Known rows, with every way that one mark hangs from another
z_164{z_732 z_992}: [-1.449  1.401  0.333 -0.422 -2.301 -0.423 -1.331  0.206  1.492  0.143
  0.747 -2.858 -1.172 -2.092  5.054  0.211 -0.440 -0.417 -1.923 -0.645
  0.161  1.334  0.590]
z_164{z_732{z_751 z_874{z_67}}}: [ 1.522 -0.549 -0.483  1.233 -3.870 -0.251  1.098  0.628  0.312 -0.485
  0.025 -1.533 -0.219 -1.667  3.363  2.566 -0.610 -0.784 -2.118 -2.374
  1.847 -0.544  2.230]
z_67{z_164{z_732}}: [-0.880  0.339  0.040 -1.474 -2.887 -1.153 -0.404  0.979  1.630 -0.664
 -1.080 -3.853 -0.002 -0.544  5.618 -0.762  0.511 -1.714 -2.530 -2.929
 -1.194  1.594  2.642]
z_751{z_992{z_164 z_799}}: [-3.915  0.679  2.020 -0.603  0.452 -0.153 -4.218  1.795  4.415 -2.949
  0.558 -4.787 -0.765 -1.499  2.372 -0.426  1.357 -0.224 -0.521  2.474
  0.139 -1.636  1.686]
z_59{z_732{z_751} z_992{z_164 z_799 z_874{z_67}}}: [ 0.109 -0.958  1.157 -1.797 -1.118  0.498  0.837 -0.456  2.172 -1.926
  0.258  0.917 -1.381 -0.721 -0.805 -0.917 -0.174 -0.743  2.519  1.292
 -0.186 -2.896  0.269]
z_59{z_992{z_751 z_799 z_874{z_67{z_164{z_732}}}}}: [ 0.436  0.052 -0.305 -1.527 -2.651 -0.254 -0.510  0.729  2.519 -0.732
  0.247 -0.522 -2.815 -2.802  1.300 -0.713  0.153  0.509  1.034 -1.032
 -1.364 -1.487  0.880]
z_799{z_992{z_164}}: [-2.256  2.186  2.358 -0.235  0.030  0.748 -2.588  0.422  3.237 -2.162
  0.208 -1.491  0.020 -2.389  3.235 -1.888  0.768 -1.672  0.372 -1.414
  0.325  2.541  2.545]
z_874{z_732{z_164} z_992{z_751}}: [-1.065  0.144  3.003  0.359 -1.265 -1.018  0.510 -0.460  0.178 -0.179
  0.991 -0.798  0.492 -0.197  2.586  0.133  0.338 -2.002  0.248 -1.655
 -1.214 -2.175  3.349]
z_799{z_992{z_164{z_732{z_874}} z_751}}: [-0.902  1.719  1.230 -0.074 -0.810  1.163 -1.313  0.690  1.705 -1.923
  0.366  0.858 -0.543 -3.871  3.037 -1.044  0.326 -2.044  0.556 -1.676
  1.177  2.220  2.008]
z_732{z_164{z_992{z_799}} z_751 z_874}: [ 0.284 -0.047  0.469 -0.250 -1.257  3.227  1.135  1.125  1.975 -1.025
  1.409 -2.158 -1.043 -3.000 -0.165  2.595 -1.884 -2.036 -0.682 -0.307
  0.818 -2.888  3.248]
z_67{z_874}: [-0.856 -0.315  1.088 -0.316 -2.277 -0.983 -0.445  0.987  3.405 -0.900
 -1.248 -2.121  0.355 -0.541  1.822 -1.266  0.662  0.781 -2.334 -2.248
 -0.331  3.642  2.247]
z_164{z_992}: [-2.203  1.741  0.805 -0.204 -1.670  0.013 -2.463 -0.019  2.923 -0.327
  0.454 -4.223 -0.963 -1.714  2.603 -0.569 -0.540  0.390 -1.680 -0.232
 -0.741  0.943  1.507]
z_59{z_732}: [-1.098 -0.274  2.063 -0.249 -2.871 -0.841 -1.376 -1.090  1.057 -0.862
 -1.489 -2.747  0.711  1.163  1.762 -0.946  0.226 -1.019  0.168 -1.526
 -0.449  1.380  1.597]
z_751{z_992{z_164 z_799 z_874{z_732}}}: [-3.583  0.796  1.897 -0.679 -0.715 -1.070 -2.765  1.575  3.242 -2.750
  1.577 -2.303 -0.898 -2.550  1.655 -0.690  1.115 -0.333  1.019  2.263
 -0.278 -2.185  1.356]
z_874{z_732}: [-1.052  0.723  1.858  0.786 -2.842 -1.698 -1.533 -0.841  0.564 -0.603
  0.713 -2.668  1.725 -0.224  4.039  0.170  0.035  0.121 -0.744 -2.572
 -0.790  1.343  3.254]
z_164{z_732{z_874} z_992{z_751 z_799}}: [-0.239  0.865 -0.667 -0.408 -1.866  0.991 -1.303  1.627  1.660 -0.727
  2.094 -1.690 -2.185 -4.256  3.437  1.480 -1.097 -0.050 -0.447  0.534
  1.368 -0.382  1.093]
z_799{z_992{z_751 z_874{z_67}}}: [-0.148  1.981  0.746  0.496 -2.964  0.189 -1.494  0.092  1.864 -0.961
 -0.205  0.480 -1.735 -3.702  0.272 -0.947  0.756 -0.939  2.001 -2.545
  0.327  1.551  1.835]
z_59{z_732{z_164 z_751}}: [-0.006 -0.794  1.987 -0.390 -2.618  1.008  0.764 -1.204  0.261 -0.762
 -1.563 -1.676  0.994  0.992  0.222  0.423 -0.302 -2.874  0.378 -1.797
 -0.263 -0.310  2.073]
z_751{z_992{z_799 z_874{z_67}}}: [-2.623  0.477  1.161 -0.125 -2.198 -1.277 -3.409  1.473  3.628 -1.733
  0.395 -4.157 -2.302 -1.825  0.495  0.379  1.555  0.551  0.703  1.360
  0.107 -2.497  1.240]
z_874{z_67 z_732{z_164} z_992{z_751}}: [ 0.162  0.030  2.175 -0.059 -2.780 -2.050  0.981 -0.328  0.419  0.067
  1.453 -0.908 -0.278  0.345  1.499  1.729  1.361 -1.982 -0.210 -0.984
 -0.134 -3.027  3.464]
z_874{z_67 z_732{z_164} z_992{z_751 z_799}}: [ 0.160  0.070  2.226 -0.377 -1.635 -1.353 -0.199  0.819  1.623 -0.789
  2.585 -1.780 -0.561 -0.206  1.606  2.179  1.537 -1.705  1.141  0.310
  0.308 -3.795  3.875]
z_164{z_732{z_751 z_874} z_992{z_799}}: [ 0.008  0.477 -0.529  0.281 -1.139  1.520 -0.572  1.346  1.648 -0.801
  2.087 -2.482 -1.587 -3.418  3.617  2.224 -1.498 -0.031 -0.717  0.551
  1.996 -1.535  1.521]
z_732{z_164 z_874{z_67 z_992{z_751}}}: [ 0.217 -0.507  1.509 -0.600 -3.077  0.038  1.739  1.221  1.905 -0.392
  0.550 -1.344 -1.715 -1.324  0.088  1.712  0.093 -2.694 -1.324 -1.255
  0.155 -2.746  3.394]
z_992{z_164{z_732} z_751 z_874{z_67}}: [ 0.880  1.081 -1.142 -0.873 -4.741 -0.864  1.833  1.983  1.899 -1.920
  0.769  2.619 -0.955 -5.037  0.862 -0.384  0.200 -2.327 -0.186 -0.110
 -0.242  0.462  0.296]
z_59{z_732{z_164 z_751 z_874} z_992{z_799}}: [ 0.291 -2.016  2.110 -1.551 -0.702  1.990  0.920 -1.091  0.818 -0.831
 -0.279 -0.514 -1.304  0.400 -0.305  0.520 -1.024 -1.325  1.785 -0.627
  0.028 -3.154  1.768]

Rows
[-1.856  1.365 -0.206 -2.248 -1.724 -0.236 -1.373  1.635  3.571 -1.149
  0.480 -4.243 -1.554 -2.228  2.865 -1.404 -0.019 -0.784 -0.738 -0.341
 -1.747  0.030  2.316]	z_67{z_164{z_992{z_799 z_874}}}
[ 0.901  1.176 -1.030 -1.344 -3.131  0.140  0.147  3.591  3.626 -3.177
  2.352  1.313 -1.360 -5.810  0.988  0.325  0.451 -1.909  1.733  1.698
  0.373 -0.634  0.829]	z_992{z_164{z_732} z_751 z_799 z_874{z_67}}
[-1.046  1.057  1.750 -0.568 -2.685 -0.390 -0.427 -0.831  0.197 -0.100
  1.349 -1.509  0.835 -1.179  2.708  0.651 -0.209 -1.535 -0.477 -1.811
 -1.153  0.619  2.918]	z_874{z_732{z_164{z_992{z_751}}}}
[-1.441  1.058  2.142 -0.692 -2.477 -0.665 -0.561 -0.849  0.488 -0.116
  1.449 -2.164  0.928 -0.681  3.283  0.574 -0.152 -1.514 -0.669 -1.792
 -1.128  0.693  3.056]	z_874{z_732{z_164{z_992}}}
[ 1.213  0.865 -0.507  0.606 -5.780 -1.797  0.639 -0.014  0.295 -0.513
  0.640  1.181 -0.535 -3.365 -0.377  0.464  0.114 -0.266  0.898 -2.096
 -0.796 -0.007  1.721]	z_992{z_751 z_874{z_67 z_732}}
[-0.742  1.062  1.237  0.060 -2.595 -0.813 -1.752  1.571  2.795 -1.920
  2.231 -1.927 -0.077 -3.051  2.152 -0.201 -0.126  0.184  2.662 -0.632
 -0.999 -0.340  2.564]	z_992{z_799 z_874{z_732}}
[-1.159  1.981  1.435 -0.044 -1.081  0.734 -0.357  0.711  2.134 -1.953
  0.530  1.157 -0.627 -3.965  2.771 -1.646  0.232 -2.266  1.482 -1.645
  0.563  1.687  1.487]	z_799{z_992{z_164{z_732{z_751}} z_874}}
[-0.662  1.370 -0.447 -0.162 -2.665  0.130 -1.046  0.165  0.858  0.165
  0.528 -1.562 -1.381 -3.082  3.896  0.377 -0.626 -0.459 -1.567 -0.716
  0.203  1.146  0.347]	z_164{z_732 z_992{z_751}}
[ 0.429 -1.374  1.680 -0.270 -2.919  1.171  1.675 -0.909 -0.156 -0.769
 -1.128 -0.886  0.480  0.357 -0.331  1.030 -0.925 -2.775  0.156 -1.798
  0.459 -1.061  2.450]	z_59{z_732{z_164 z_751 z_874}}
[-0.798  0.039  1.804 -0.935 -1.069 -2.955 -0.894  1.056  2.362 -0.998
  2.259 -4.081 -0.500  1.189  3.911  1.101  1.929 -0.598  0.015  0.241
  0.180 -3.494  4.382]	z_874{z_67{z_164} z_732 z_992{z_799}}
[-1.259 -0.698  1.610  0.030 -1.510  0.226 -0.832 -0.480  1.185 -1.918
 -0.937 -1.712  0.103  0.009 -0.163 -0.217  0.168 -1.198  1.273  0.681
  0.492 -1.766  1.017]	z_59{z_732{z_751{z_992{z_164 z_799 z_874}}}}
[-1.050  0.874  0.007 -0.330 -2.597 -0.278 -0.396  0.519  1.094  0.141
  1.225 -2.081 -1.675 -2.705  4.515  0.797 -1.063 -0.282 -2.155 -0.667
  0.897  0.626  0.996]	z_164{z_732{z_874} z_992}
[-0.461 -0.793 -0.168 -2.432 -2.570 -1.616  1.364  1.682  2.347 -0.591
 -1.562 -1.840 -0.138 -0.276  4.389 -1.483  1.166 -0.895 -3.386 -2.989
 -0.588  3.656  2.365]	z_67{z_164{z_732} z_874}
[-1.392  1.812  1.822  0.105 -0.075  1.065 -1.526  0.396  2.231 -1.985
  0.248 -0.572  0.117 -2.624  3.975 -1.049  0.494 -2.081  0.326 -1.626
  1.093  2.089  2.189]	z_799{z_992{z_164{z_732{z_751}}}}
[-1.464  2.173  1.615  0.030 -0.326  1.317 -2.314  0.399  2.627 -2.150
 -0.020 -0.157 -0.200 -3.407  2.071 -1.719  0.581 -1.725  0.765 -1.470
  0.376  2.403  2.237]	z_799{z_992{z_164 z_751}}
[-0.574 -0.186 -1.038 -2.841 -2.181 -0.845  1.350  1.410  2.060 -0.140
 -0.911 -0.976 -1.303 -1.572  3.303 -1.397  0.690 -0.614 -3.287 -1.644
 -0.365  3.088  1.460]	z_67{z_164{z_732 z_992{z_751}} z_874}
[-1.607 -0.057  1.909  0.443 -0.974 -0.549  0.039  1.420  2.942 -1.579
  0.624 -2.233 -0.605 -1.472  2.501 -0.539 -0.628 -0.749 -1.665 -0.438
  0.104 -1.602  2.942]	z_732{z_874{z_992{z_164}}}
[-0.731  2.025  1.163  0.715 -2.270  0.701 -1.724  0.019  1.749 -1.054
 -0.412  0.483 -1.334 -4.002  0.768 -1.716  0.259 -0.969  2.237 -2.860
 -0.211  1.950  1.785]	z_799{z_992{z_751 z_874}}
[ 0.112  1.092  0.335 -0.782 -2.089 -0.423  0.095  2.492  3.588 -3.343
  3.317 -0.092  0.245 -3.816  0.911  0.710  0.256 -1.182  1.964  1.771
  0.311 -1.797  2.518]	z_992{z_164 z_799 z_874{z_67 z_732{z_751}}}
[ 0.009  0.649 -0.109 -0.793 -0.854  1.466 -1.218  3.269  3.314 -3.379
  1.967 -0.533 -0.140 -4.759  3.051  0.492 -0.288 -1.565  0.213  1.253
  0.908 -0.021  1.995]	z_992{z_164{z_732{z_874}} z_751 z_799}
[-0.430  0.803 -0.389 -0.546 -3.314 -0.797 -0.158  0.582  1.182  0.268
  1.443 -2.123 -2.057 -2.420  3.973  1.560 -0.597 -0.306 -2.384 -0.370
  1.429  0.231  1.062]	z_164{z_732{z_874{z_67}} z_992}
[-0.404  0.263  0.539 -0.246 -2.861 -0.156 -0.300 -0.741  1.715 -0.103
 -1.001  0.182 -1.946 -2.602  0.590 -1.980 -0.707  0.847  0.329 -2.366
 -2.351 -0.361  0.470]	z_59{z_992{z_751 z_874}}
[-0.755  1.558 -0.038  0.000 -3.340 -0.891 -0.253 -0.354  1.576 -0.041
  1.521 -1.560 -1.268 -2.546  0.908  0.418 -0.607  0.258 -0.337 -0.145
 -0.328 -0.673  1.310]	z_164{z_992{z_874{z_67 z_732{z_751}}}}
[-1.301  1.060 -0.375 -1.489 -2.390 -0.614  0.147  0.282  1.677 -0.453
  0.088 -2.858 -0.757 -1.698  2.676 -1.019 -0.425 -0.950 -1.360 -1.403
 -1.669 -0.187  2.408]	z_67{z_164{z_992{z_874{z_732{z_751}}}}}
[-1.038 -0.885  1.553  0.589 -2.499 -0.256 -0.518 -1.383  0.200 -0.957
 -1.824 -1.783  0.030  0.654 -0.278 -0.171  0.008 -0.868  0.776 -0.620
  0.285 -1.417  0.927]	z_59{z_732{z_751{z_992{z_874}}}}
[-1.289  1.081 -0.336 -1.715 -1.658 -0.118 -0.678  1.085  2.525 -1.068
  0.865 -3.505 -0.978 -2.080  2.736 -0.675 -0.277 -0.753 -0.459 -0.517
 -1.349 -0.720  2.681]	z_67{z_164{z_992{z_799 z_874{z_732{z_751}}}}}
